What can hang from each mark:
q228: q155
q563: q155 q380 q676
q907: q380 q676
q155: q228 q907
q93: q32 q558
q32: q93
q380: q558 q563 q907

Each row was made from one small tree. Brackets hold a mark, then the marks that hang from it, in the order of their numbers. Every link used is in the known rows. Write each row's tree.
In the rows, zero is written as 128.
Known rows:
[q228 [q155 [q907 q676]]]: [121 140 148 178  78 136 153 151 124 178 163 166 101 172 160 130 134 137
 123 121 140 204]
[q380 q558 q563 q907]: [194 144  95 124 126 125 148 138 156 111 148 117 142 158  44 170 115  85
 114 153 100 201]
[q228 [q155 q907]]: [122 136 142 168 103 131 143 133 126 165 171 176 101 150 162 138 129 138
 127 140 138 178]
[q155 q228 [q907 q380 q676]]: [137 109 156 163  69 106 157 174 146 154 142 125 144 195 179 131 140 136
  99 111 133 218]
[q380 q558 q563]: [175 127  95 136 109 120 144 143 142 103 147 123 131 142  50 157 138 101
 133 142  83 167]
[q907 [q380 q558 [q563 q155]] q676]: [196 111 105 169  69 116 151 192 114 121 119 130 159 176  57 149 157  87
  94 139  98 199]
[q907 [q380 [q563 q155]]]: [177 112 111 159 109 114 131 152 104 111 125 145 186 144  90 161 153 106
  94 159 114 164]
[q155 q228 [q907 [q380 q558]]]: [163  97 132 147  79 100 153 167 162 132 163 132 121 182 150 139 136 124
 111 136 114 195]
[q907 q380]: [154 114 137 144 110 115 144 172 117 136 103 139 143 128 130 130 135 123
 111 130 139 133]
[q563 [q155 q907]]: [125 112 119 142 129 134 109 112 107 123 158 158 133 162 145 135 146 116
 102 153 124 159]
[q155 q228]: [127 127 133 131 109 112 129 111 166 120 162  99 139 148 156 135 123 144
 127 131 116 156]
[q32 [q93 q558]]: [101 137 137 133 144 147 113 146 124  89 111 125 110  78 155 113 101 109
 130 124 144 175]
[q563 q155 q380]: [148 116 118 120 101 123 106 113 104 109 100 151 166 126 119 137 140 112
  88 146 132 140]
[q155 q228 [q907 [q380 [q563 q676]]]]: [155 115 115 150  93  88 150 162 160 131 134 131 172 197 150 175 155 126
 113 129 123 227]
[q155 q228 q907]: [115 114 140 137 112 113 133 112 160 132 176 127 129 173 180 140 130 143
 119 130 120 188]
[q907 [q380 [q563 q155 q676]]]: [177 123  90 149 113 105 131 167 116 116  93 141 191 165  94 171 163  99
 106 147 125 173]
[q563 [q155 q228 [q907 q676]]]: [121 114 133 155  90 124 120 114 138 131 179 127 145 198 171 134 144 127
  98 135 117 210]
[q155 q228 [q907 q676]]: [111 120 149 149  84 117 142 135 156 146 165 116 131 195 177 129 133 142
 114 107 121 214]
[q32 q93]: [113 126 141 129 144 136 133 122 136  92 122 131 131  97 150 126 105 107
 129 131 120 145]
[q907 q676]: [126 134 137 142  98 134 140 151 124 144 115 117 130 153 126 117 132 128
 123 104 131 162]
[q563 [q380 q558 q907]]: [184 132 116  99 102 122 136 147 145 118  91 134 132 136  83 140 112  94
  98 133 135 170]
[q93 q32 q558]: [ 70 157 127 135 149 150 113 162 111 109 108 140 105  91 130 112 107 122
 122 119 131 176]
[q907 [q380 q558 q563] q676]: [193 118 116 164  66 112 168 208 129 132 106 120 147 166  58 145 148  94
 110 119 103 200]

Write each row's tree:
[140 101 149 150  93 101 144 153 151 139 155 135 143 172 180 140 137 141
 106 132 132 190]  [q155 q228 [q907 q380]]
[125 122  97 131 114 107 110 111 157 124 152 130 152 206 175 156 153 125
 116 141 125 196]  [q563 [q155 q228 q907] q676]
[183 131  56 132 113 113 126 140 142  98 127 127 154 175  52 174 158  85
 129 154  88 175]  [q380 q558 [q563 q155 q676]]
[164 100 120 162  79 125 138 178 107 138 133 156 126 187 118 125 155  99
  89 138 119 192]  [q563 [q155 [q907 [q380 q558] q676]]]
[196 122  82 141  98  98 157 197 144 121  90 130 153 162  63 166 154  94
 125 131 109 175]  [q907 [q380 q558 [q563 q676]]]
[167 162  88 115 145 117 135 136 156 125 107 119 177 172  86 184 127  97
 118 135 133 207]  [q380 [q563 q676] q907]
[147 128  80 140 129 116 118 125 122 116 129 153 173 188 110 176 165 103
 114 146 117 198]  [q380 [q563 [q155 q907] q676]]
[167 130  84  99  89 105 135 165 149 119  53 132 132 147  90 146 143 102
 128 110 134 153]  [q563 [q380 q558] q676]
[173 108 122 167  71 113 168 202 124 142 121 148 136 188  87 146 154  99
 103 119 111 223]  [q155 [q907 [q380 q558 q563] q676]]
[160 105 134 160  73 120 160 206 122 153 116 148 110 183 120 123 147 107
 106 112 126 197]  [q155 [q907 [q380 q558] q676]]
[202 148  57 119 129 120 126 139 156 105 130 120 164 192  47 184 137  69
 109 162 105 213]  [q380 q558 [q563 q155 q676] q907]
[198 114 106 151  95 106 158 185 131 112 121 132 147 141  58 158 145  99
 115 142  99 165]  [q907 [q380 q558 q563]]
[138 120  93 114 103 111 107 134 115 125  73 169 166 173 141 151 161 107
  97 130 150 175]  [q563 [q155 q907] q380 q676]
[164 146  88  99 121 117 106 128 134 120  63 139 184 164 119 161 136  94
  85 139 159 181]  [q563 q155 [q380 q907] q676]
[191 148 102 136 102 130 154 160 153 126 136 108 143 181  45 160 121  83
 106 132 104 235]  [q380 q558 q563 [q907 q676]]
[167 120 133 180  78 119 163 181 129 165 158 180  92 159 135 138 137 123
 120 144 132 184]  [q228 [q155 [q907 [q380 q558]]]]
[171 145 117 126 105 137 148 164 153 140 128 107 109 172  85 128 111  93
 112 122 123 200]  [q380 q558 [q907 q676]]
[156 108 130 159 109 111 148 168 111 132 125 160 157 161 118 158 150 115
 102 135 127 192]  [q155 [q907 [q380 q563]]]
[143 130 154 193  66 125 165 187 114 185 142 173 113 174 160 133 139 132
 108 123 148 208]  [q228 [q155 [q907 q380 q676]]]
[179 139 120 112  79 127 146 164 143 133  82 123 136 156  82 134 114  94
  93 114 137 200]  [q563 [q380 q558 [q907 q676]]]
[164 101 106 124  86 121 118 131 112 110 120 169 131 157 104 138 148  98
  88 147 118 171]  [q563 [q155 q907] [q380 q558]]
